What can hang from each mark
monuv: budomim
dimin: budomim fugov naten
pumok: budomim
naten: dimin
budomim: dimin mesid monuv punaf
punaf: budomim
mesid: budomim
fugov: dimin
diga: mesid monuv

Each row was made from one small tree. The marks that hang from a mark follow it in brackets, in alphabetical order. Every link used is in the known rows. Write each row's tree.
Known rows
pumok[budomim[dimin monuv punaf]]: [-0.11 -0.14 -0.06 -0.10 -0.05  0.13  0.07  0.05 -0.13  0.06 -0.02 -0.09
 -0.02  0.09  0.03  0.16 -0.12  0.09  0.11 -0.01]
dimin[budomim[punaf] fugov naten]: [ 0.11 -0.07  0.19 -0.12  0.21 -0.15 -0.07 -0.02  0.20 -0.31  0.06  0.20
  0.02 -0.09 -0.08  0.00  0.17 -0.11  0.00 -0.10]
budomim[dimin[fugov naten] mesid monuv]: [-0.10  0.10 -0.11  0.06  0.26  0.30  0.09 -0.11  0.08  0.09  0.01 -0.09
  0.01 -0.22  0.19 -0.04  0.03 -0.27 -0.07 -0.02]
pumok[budomim[dimin[naten] monuv punaf]]: [-0.07 -0.14 -0.06 -0.04 -0.01  0.11  0.08  0.02 -0.09  0.00 -0.02 -0.01
  0.01  0.01  0.05  0.13 -0.07  0.01  0.09 -0.14]
naten[dimin[budomim[monuv] fugov]]: [-0.05 -0.14  0.12 -0.04 -0.07 -0.16 -0.10 -0.09 -0.02 -0.13 -0.01  0.22
 -0.13  0.08  0.01 -0.09  0.00  0.14  0.09  0.07]
monuv[budomim[dimin[fugov naten] mesid]]: [ 0.05  0.06 -0.08  0.08 -0.09 -0.04  0.02  0.04  0.01  0.00  0.07  0.04
  0.11  0.06  0.07 -0.06  0.12 -0.10 -0.12  0.03]
dimin[budomim[mesid] fugov naten]: [ 0.13  0.07  0.14  0.00  0.20 -0.20 -0.08 -0.02  0.21 -0.24  0.05  0.15
  0.04 -0.19 -0.16  0.01  0.22 -0.18 -0.09 -0.14]
pumok[budomim[punaf]]: [ 0.05 -0.01  0.03 -0.04 -0.19 -0.11 -0.06  0.16 -0.17  0.00  0.12 -0.08
 -0.03  0.11 -0.21  0.18 -0.07  0.20  0.15 -0.05]
dimin[budomim[monuv punaf] fugov naten]: [ 0.07 -0.08  0.15 -0.18  0.29 -0.02 -0.01 -0.10  0.22 -0.26 -0.01  0.20
 -0.02 -0.14  0.06 -0.04  0.21 -0.15  0.07 -0.05]
dimin[naten]: [ 0.19  0.19  0.13  0.23 -0.19 -0.17 -0.13  0.09  0.02  0.03  0.29  0.03
  0.03 -0.15 -0.15 -0.04 -0.12  0.00  0.05 -0.12]
naten[dimin[budomim[punaf] fugov]]: [-0.04 -0.15  0.10 -0.06 -0.07 -0.17 -0.08 -0.05 -0.07 -0.18  0.01  0.20
 -0.11  0.15 -0.02 -0.04  0.02  0.14  0.08  0.04]
pumok[budomim[dimin[fugov naten] mesid monuv punaf]]: [-0.10 -0.07 -0.12 -0.08  0.18  0.20  0.12 -0.02 -0.08 -0.05 -0.08 -0.05
  0.01 -0.05  0.07  0.15  0.11 -0.10  0.05 -0.15]
diga[mesid[budomim[dimin]] monuv]: [ 0.07  0.11  0.04  0.15 -0.29 -0.21  0.05  0.05 -0.45  0.60 -0.24 -0.31
  0.08  0.07 -0.09  0.08 -0.10  0.19 -0.34  0.00]
budomim[dimin[naten] mesid monuv]: [-0.07  0.16 -0.18  0.15  0.11  0.29  0.14 -0.09  0.00  0.21  0.03 -0.15
  0.04 -0.20  0.20 -0.02 -0.04 -0.26 -0.06 -0.04]
fugov[dimin[budomim[monuv] naten]]: [ 0.07  0.01  0.05  0.22 -0.14 -0.06 -0.14  0.06  0.33  0.14 -0.02  0.13
  0.04 -0.01 -0.13  0.05 -0.20 -0.12  0.05 -0.02]
dimin[budomim]: [ 0.09  0.06  0.13 -0.02 -0.19 -0.25 -0.11  0.10  0.07  0.02  0.13 -0.01
 -0.01  0.04 -0.21  0.04 -0.10  0.10 -0.01  0.12]
punaf[budomim[dimin[fugov naten] mesid monuv]]: [-0.05  0.15 -0.19  0.03  0.21  0.21  0.07  0.02  0.21  0.01  0.04 -0.04
  0.04  0.07  0.11 -0.15  0.11 -0.08 -0.04  0.02]
naten[dimin[budomim fugov]]: [-0.02 -0.13  0.14  0.00 -0.13 -0.26 -0.14 -0.03 -0.04 -0.16  0.03  0.22
 -0.11  0.12 -0.09 -0.06 -0.02  0.16  0.04  0.04]
mesid[budomim[monuv]]: [ 0.04  0.08 -0.01 -0.03 -0.21 -0.12 -0.07  0.03 -0.16  0.04 -0.07 -0.10
 -0.06  0.04 -0.13 -0.07 -0.01  0.29  0.07  0.10]
diga[monuv[budomim[dimin[fugov naten] mesid punaf]]]: [-0.02  0.10  0.00  0.02 -0.12  0.08  0.10 -0.02 -0.19  0.34 -0.05 -0.08
  0.05  0.04  0.20 -0.01  0.11 -0.05 -0.13  0.03]

Which tree is each row?
[-0.07 -0.09 -0.01 -0.09  0.05 -0.02  0.02 -0.13 -0.09 -0.12 -0.07  0.14
 -0.12  0.08  0.10 -0.06  0.13  0.05  0.11  0.05] : naten[dimin[budomim[mesid monuv punaf] fugov]]
[ 0.01 -0.06  0.17 -0.24  0.13 -0.11 -0.09  0.04  0.12 -0.18  0.06  0.04
 -0.06  0.06 -0.12  0.05  0.06  0.06  0.04  0.16] : dimin[budomim[punaf] fugov]
[ 0.05 -0.02  0.01  0.16 -0.07  0.03 -0.07  0.04  0.29  0.11 -0.04  0.11
  0.03  0.02 -0.05  0.07 -0.16 -0.14  0.09 -0.01] : fugov[dimin[budomim[monuv punaf] naten]]
[ 0.13 -0.03  0.26 -0.03  0.12 -0.28 -0.16  0.01  0.26 -0.28  0.09  0.23
  0.02 -0.14 -0.18 -0.02  0.10 -0.08 -0.06 -0.10] : dimin[budomim fugov naten]
[ 0.01  0.05 -0.07 -0.12 -0.12  0.01  0.03  0.01 -0.22  0.00 -0.10 -0.13
 -0.06  0.09 -0.03 -0.04  0.05  0.26  0.13  0.11] : mesid[budomim[monuv punaf]]
[-0.08 -0.11 -0.07 -0.12  0.10  0.10  0.07 -0.06 -0.10 -0.13 -0.19 -0.03
  0.00  0.03  0.07 -0.05  0.07  0.09 -0.01 -0.01] : mesid[budomim[dimin[fugov naten] monuv punaf]]
[-0.07 -0.08  0.03 -0.02  0.16  0.18  0.03  0.01  0.04 -0.09  0.12 -0.02
  0.04 -0.01  0.11  0.03 -0.11 -0.11 -0.03 -0.03] : budomim[dimin[fugov naten] punaf]
[ 0.10  0.02  0.08  0.26 -0.19 -0.16 -0.17  0.11  0.31  0.10  0.03  0.13
  0.06  0.02 -0.22  0.09 -0.23 -0.09  0.00 -0.06] : fugov[dimin[budomim naten]]
[ 0.14  0.04  0.11  0.04 -0.02 -0.15 -0.03 -0.04  0.17 -0.06  0.07  0.15
  0.02 -0.16 -0.03 -0.05  0.05 -0.10  0.02 -0.09] : dimin[budomim[monuv] naten]
[-0.17  0.11 -0.29 -0.06  0.18  0.51  0.26 -0.08 -0.13  0.26 -0.01 -0.30
 -0.01 -0.02  0.32  0.05 -0.02 -0.18  0.05  0.15] : budomim[dimin mesid monuv punaf]
[ 0.08  0.02 -0.08  0.00 -0.05 -0.07  0.06  0.04 -0.30  0.24 -0.16 -0.26
  0.05  0.09 -0.07  0.04 -0.04  0.15 -0.13  0.08] : diga[mesid[budomim[dimin[fugov] monuv punaf]]]
[-0.09 -0.05  0.06  0.02  0.15  0.19 -0.02 -0.07  0.14  0.03  0.07  0.01
 -0.02 -0.15  0.15 -0.08 -0.14 -0.13 -0.02  0.03] : budomim[dimin[fugov naten] monuv]
[-0.05 -0.07  0.00 -0.03  0.00 -0.04 -0.02 -0.03 -0.05 -0.10 -0.16  0.00
  0.00 -0.02 -0.03 -0.08  0.01  0.12 -0.07 -0.03] : mesid[budomim[dimin[fugov naten] monuv]]
[-0.01 -0.09  0.02  0.03 -0.22 -0.18 -0.03 -0.03 -0.15 -0.07  0.04  0.14
 -0.08  0.17 -0.01 -0.03 -0.05  0.15  0.09  0.02] : naten[dimin[budomim[punaf]]]
[ 0.03  0.12 -0.06  0.01 -0.13 -0.02 -0.01  0.07 -0.15  0.13  0.04 -0.13
 -0.04 -0.04 -0.14  0.14  0.02  0.09  0.13 -0.04] : pumok[budomim[mesid monuv]]
[-0.09 -0.09 -0.04 -0.12 -0.03 -0.02  0.00  0.06 -0.16 -0.12 -0.13 -0.10
  0.00  0.15 -0.08  0.02 -0.03  0.21 -0.06  0.07] : mesid[budomim[dimin[fugov] punaf]]
[-0.07  0.19 -0.25  0.04  0.06  0.23  0.09  0.06  0.12  0.16  0.06 -0.16
  0.02  0.16  0.10 -0.11  0.01  0.01 -0.02  0.13] : punaf[budomim[dimin mesid monuv]]
[ 0.15  0.02  0.09  0.01 -0.01 -0.17  0.01  0.02  0.10 -0.14  0.10  0.12
  0.06 -0.06 -0.06  0.02  0.07 -0.10  0.01 -0.12] : dimin[budomim[punaf] naten]
[-0.06  0.01 -0.02  0.11 -0.01  0.18  0.03 -0.04  0.07  0.15  0.10 -0.04
  0.01 -0.13  0.16 -0.06 -0.21 -0.11 -0.01  0.01] : budomim[dimin[naten] monuv]
[-0.14  0.05 -0.20 -0.07  0.40  0.49  0.22 -0.14  0.00  0.04 -0.04 -0.13
  0.00 -0.15  0.34  0.00  0.12 -0.31  0.02 -0.01] : budomim[dimin[fugov naten] mesid monuv punaf]
[-0.02 -0.06  0.05  0.03 -0.08 -0.17 -0.08  0.05 -0.06 -0.15 -0.09  0.00
  0.04  0.03 -0.17 -0.03 -0.04  0.16 -0.14 -0.07] : mesid[budomim[dimin[fugov naten]]]
[ 0.01  0.07 -0.09  0.02 -0.13 -0.02  0.01  0.07 -0.03  0.07  0.07 -0.04
  0.07  0.13  0.05 -0.04  0.07 -0.02 -0.10  0.15] : monuv[budomim[dimin[fugov] mesid]]
[-0.06 -0.07 -0.12 -0.06 -0.01  0.09  0.10 -0.04 -0.15 -0.05 -0.17 -0.07
  0.02  0.04  0.08 -0.04  0.02  0.10  0.00 -0.03] : mesid[budomim[dimin[naten] monuv punaf]]
